What can hang from each mark:
j712: j501 j715
j448: j845
j211: j269 j910
j501: j845
j845: j269 j448 j521 j910
j505: j448
j910: j712 j845
j779: j505

Each row was made from one small tree. The marks that hang from a mark follow it in brackets, in the order of their numbers. Every link used is in the known rows. Write each row's tree.
Known rows:
j779[j505[j448]]: [ 23  48   6   4 -10  20 -31   5 -21   3  47  16   2  35  -8   0 -30  -6
  -8   1]
j448[j845[j269 j521 j910[j712]]]: [ 36  72  43  16   7  32 -39   0 -18  -4  67  45  57  30 -12 -11 -21 -25
   8 -10]
j779[j505[j448[j845]]]: [ 17  60  14   9 -31  25 -31  12 -30   3  50  12  13  42 -13   5 -41 -16
  -4  -5]
j910[j845]: [ 17  45  22  -3  -5  -7   4 -14 -10  -4  24   2  20   5 -15   1 -20  15
   7 -20]
j448[j845]: [ 14  59  22  10 -21   4  -9   5 -20  -8  30   7  28  20 -10   4 -34 -12
  -1 -17]
j712[j501[j845[j269 j448]] j715]: [ -7  54  26 -12   0  24   9 -20   3  -8  28  10  20  -5   0   0 -25 -10
 -12 -34]
j845[j269 j448 j521 j910[j712]]: [ 47  58  44  20  29  14 -36   0   8   0  57  54  56  12   1  -7  -7  -1
   0  -6]
j779[j505[j448[j845[j910[j712]]]]]: [ 43  68  29  18 -38  46 -46  11 -22  10  82  30  30  64 -18  -7 -23 -21
 -12 -10]
j779[j505[j448[j845[j521 j910]]]]: [ 35  68  36  19  -5  33 -58  21 -22   0  59  38  35  41 -23  -3 -32 -20
   5  -9]
j505[j448[j845[j521]]]: [ 17  74  35  22  -1  18 -33  20 -24 -12  40  21  29  19 -16   6 -41 -21
   8 -10]
j448[j845[j521 j910]]: [ 32  67  44  21   4  11 -37  15 -12 -11  39  33  49  18 -19  -1 -25 -16
   8 -20]
j501[j845[j448 j521]]: [ 20  46  38   8  21   3  -7  16  -3  -5   2  41  35  -9 -24  14 -15  -2
  -5 -15]
j211[j269]: [ 14  57  18   9  -6   7 -18  -6 -11  -5  28   2  30   9 -19  10 -37  -9
   7 -18]
j910[j712]: [ 31  56  20  12 -12  16  -8  -3 -10  -5  43  18  15  26  -7  -2 -14  -5
 -12  -9]
j910[j712 j845[j269 j448 j521]]: [ 28  61  41   9  23   7  -6 -14   4   2  39  33  43  -3  -7   1 -12  17
  15  -6]
j448[j845[j269 j910]]: [ 24  51  27   2  -3   8 -27  -8 -21  -2  57  25  54  26  -2  -9 -30 -17
   4 -17]
j712[j501[j845[j521]]]: [  5  58  32 -11  13  30  -3   9 -25  -7  11  29   5  -2 -34  10 -15 -23
  -4 -29]
j505[j448[j845[j269 j521 j910]]]: [ 27  65  40  14  16  22 -50   6 -24  -6  67  40  57  26  -8  -9 -38 -28
  14 -11]
j712[j501[j845[j521]] j715]: [ -3  71  35   0   6  38  -2  -4  -7 -24  17  14   3   0 -24  -1 -24 -23
  -4 -39]
j779[j505]: [ 22  44   4   1  -9  11 -19   0 -16   0  30  15   4  26  -9   1 -23  -1
  -6  -3]
j501[j845[j269 j448 j910]]: [ 26  27  31  -9  17   2 -13  -5  -5   5  36  46  58   6 -10  -2 -11  -4
 -11 -19]
j712[j501[j845[j269 j910]] j715]: [  4  52  28 -17   2  37  -8 -25  -9 -11  51  18  27  14  -9 -16 -19 -26
  -9 -43]
j712[j501[j845[j448 j521]] j715]: [  1  70  42   7   9  26   0   2  11 -17  10  18  15 -12 -16   7 -20  -9
  -8 -38]
j211[j910[j712]]: [ 46  70  25   7  -6   4  -4  -1 -19  -1  54  23  24  44 -15  -9  -7  -9
  -4 -21]
j448[j845[j269 j521]]: [ 10  65  29   8  16  12 -24   0 -26 -11  35  26  40   9  -6   1 -38 -20
  18  -6]

Write each row's tree:
[  5  71  29  -2 -26  51   9 -13  -6 -13  40   5  -1  22 -20  -5 -14 -24
 -22 -40] -> j910[j712[j501[j845] j715]]
[ 26  62  39  10  18  14 -39   1 -19  -8  51  39  58  17  -9  -8 -30 -22
  16 -14] -> j448[j845[j269 j521 j910]]
[ 31  60  34  16 -20  14 -35  11 -18  -3  63  20  44  37 -11  -3 -33 -17
  -5 -21] -> j505[j448[j845[j910]]]
[ 26  52  18   1 -13  31 -48  -1 -31   9  77  31  40  49  -6 -11 -37 -22
   2  -5] -> j779[j505[j448[j845[j269 j910]]]]
[ 29  68  39   3  -2 -22   3 -11  -1   9  30   1  53   6 -29  12 -23  21
  25 -37] -> j211[j269 j910[j845[j448]]]
[  8  58  18   4  -9  15 -24  -4 -32  -3  58  14  36  27   1  -2 -45 -23
   5  -6] -> j505[j448[j845[j269]]]
[ 37  38  36  -2   6  21 -13  -7  -3   9  51  51  58  19 -12  -5  -2  -7
 -18 -16] -> j501[j845[j269 j448 j910[j712]]]
[ 21  50  27  11  37  -5 -21   0   0  -6  24  35  39  -9   6   3 -25   4
   9   0] -> j845[j269 j448 j521]
[ 14  77  41  10 -26  24  15 -24  23  -7  42 -11   9   5  -4   0 -14  20
  -6 -40] -> j910[j712[j501 j715] j845[j448]]
[ -5  60  24  -9 -16  33  10 -13  -8 -17  24   0   0   8 -17  -2 -24 -19
 -15 -42] -> j712[j501[j845] j715]
[ 11  62  24 -18  -8  30  10 -30 -20   6  54   7  11  13 -10  -4 -13   0
   6 -23] -> j910[j712[j501] j845[j269]]
[ 36  81  37   1 -15   8   1 -18 -18   8  53   4  42  32 -39  -1 -17   2
  21 -36] -> j211[j269 j910[j712 j845]]
[ 43  82  51  31  -8  38 -48  19 -16  -5  72  41  47  41 -21  -5 -23 -25
  -1 -15] -> j505[j448[j845[j521 j910[j712]]]]
[ 25  50  30   0   2   2   5 -23   3   7  45  19  40   5   0   0 -12  21
   4 -10] -> j910[j712 j845[j269 j448]]
[ 37  46  38  14  41  -4 -35   2   6  -4  41  47  56  -2   3  -3 -16   3
   7  -8] -> j845[j269 j448 j521 j910]
[ 25  74  30 -24  -2  17  14 -28 -29   9  65  11  19  30 -18 -12  -5  -3
  15 -36] -> j211[j910[j712[j501] j845[j269]]]
[ 33  83  42  33 -37  41 -35  -4   1 -15  85  10  41  52  -5 -18 -32 -22
 -13 -28] -> j505[j448[j845[j910[j712[j715]]]]]
[  9  44  25 -10  34  17 -11  -3 -28  -9  21  43  33   0 -20   0 -23 -23
   6  -8] -> j501[j845[j269 j521]]
[ 13  39  24 -27   8  30  -9 -12 -27   4  44  33  29  13 -20  -5 -11 -25
  -8 -33] -> j712[j501[j845[j269 j910]]]
[ 38  75  39  -5  27   7  -5 -19 -24   0  56  33  40  26 -22 -14  -8  -2
  28 -19] -> j211[j910[j712 j845[j269 j521]]]
[ -9  67  28 -10  20  41  -5 -18 -14 -20  27  20  13  -1 -13  -7 -29 -29
   4 -32] -> j712[j501[j845[j269 j521]] j715]
[  9  64  31 -14  16  51  -5  -5 -30  -1  38  41  15  10 -26   0 -11 -32
  -3 -20] -> j910[j712[j501[j845[j269 j521]]]]
[ 26  70  32  -6  -4 -10   0 -17 -19   4  37  -3  43  18 -37   3 -26   6
  29 -38] -> j211[j269 j910[j845]]
[ 24  55  28   6  -6  17 -38  -4 -25   0  74  26  54  35  -1  -9 -38 -24
   2 -14] -> j505[j448[j845[j269 j910]]]
[ 28  71  31 -17 -15  30  14   1 -33   7  45  26  10  38 -38  -1   2 -25
 -12 -42] -> j211[j910[j712[j501[j845]]]]
[ 45  46  31  12   8  10 -24 -10   8   6  63  40  54  21   7  -8  -7   3
 -11  -9] -> j845[j269 j448 j910[j712]]
[ 24  93  38  -3 -23  23  17 -27  -4  -8  60 -10   7  34 -19 -16  -9   1
   7 -53] -> j211[j910[j712[j501 j715] j845]]
[ 50  64  41  22  14  24 -36   8  -2  -7  52  44  36  25 -17  -9  -6  -9
  -3 -13] -> j845[j521 j910[j712]]
[ 40  70  39  23 -31  32 -36  10 -17   1  79  27  44  50 -14  -6 -23 -21
 -11 -18] -> j505[j448[j845[j910[j712]]]]
[ 41  77  45  33   7  31 -35  -6  15 -23  58  28  34  27  -7 -19 -15 -11
  -4 -23] -> j845[j521 j910[j712[j715]]]
[ 40  80  29  10 -11  13 -14  -6 -19   3  56  12  38  39 -30  -1 -21 -15
   9 -28] -> j211[j269 j910[j712]]
[ 20  67  45   4   4  38  -1  15  -5   2  20  40  16   0 -29  14  -3 -12
 -15 -26] -> j910[j712[j501[j845[j448 j521]]]]
[ 31  45  40   2  22  16 -25  11 -14  -8  23  49  41  10 -33  -2 -10 -16
  -3 -24] -> j501[j845[j521 j910]]
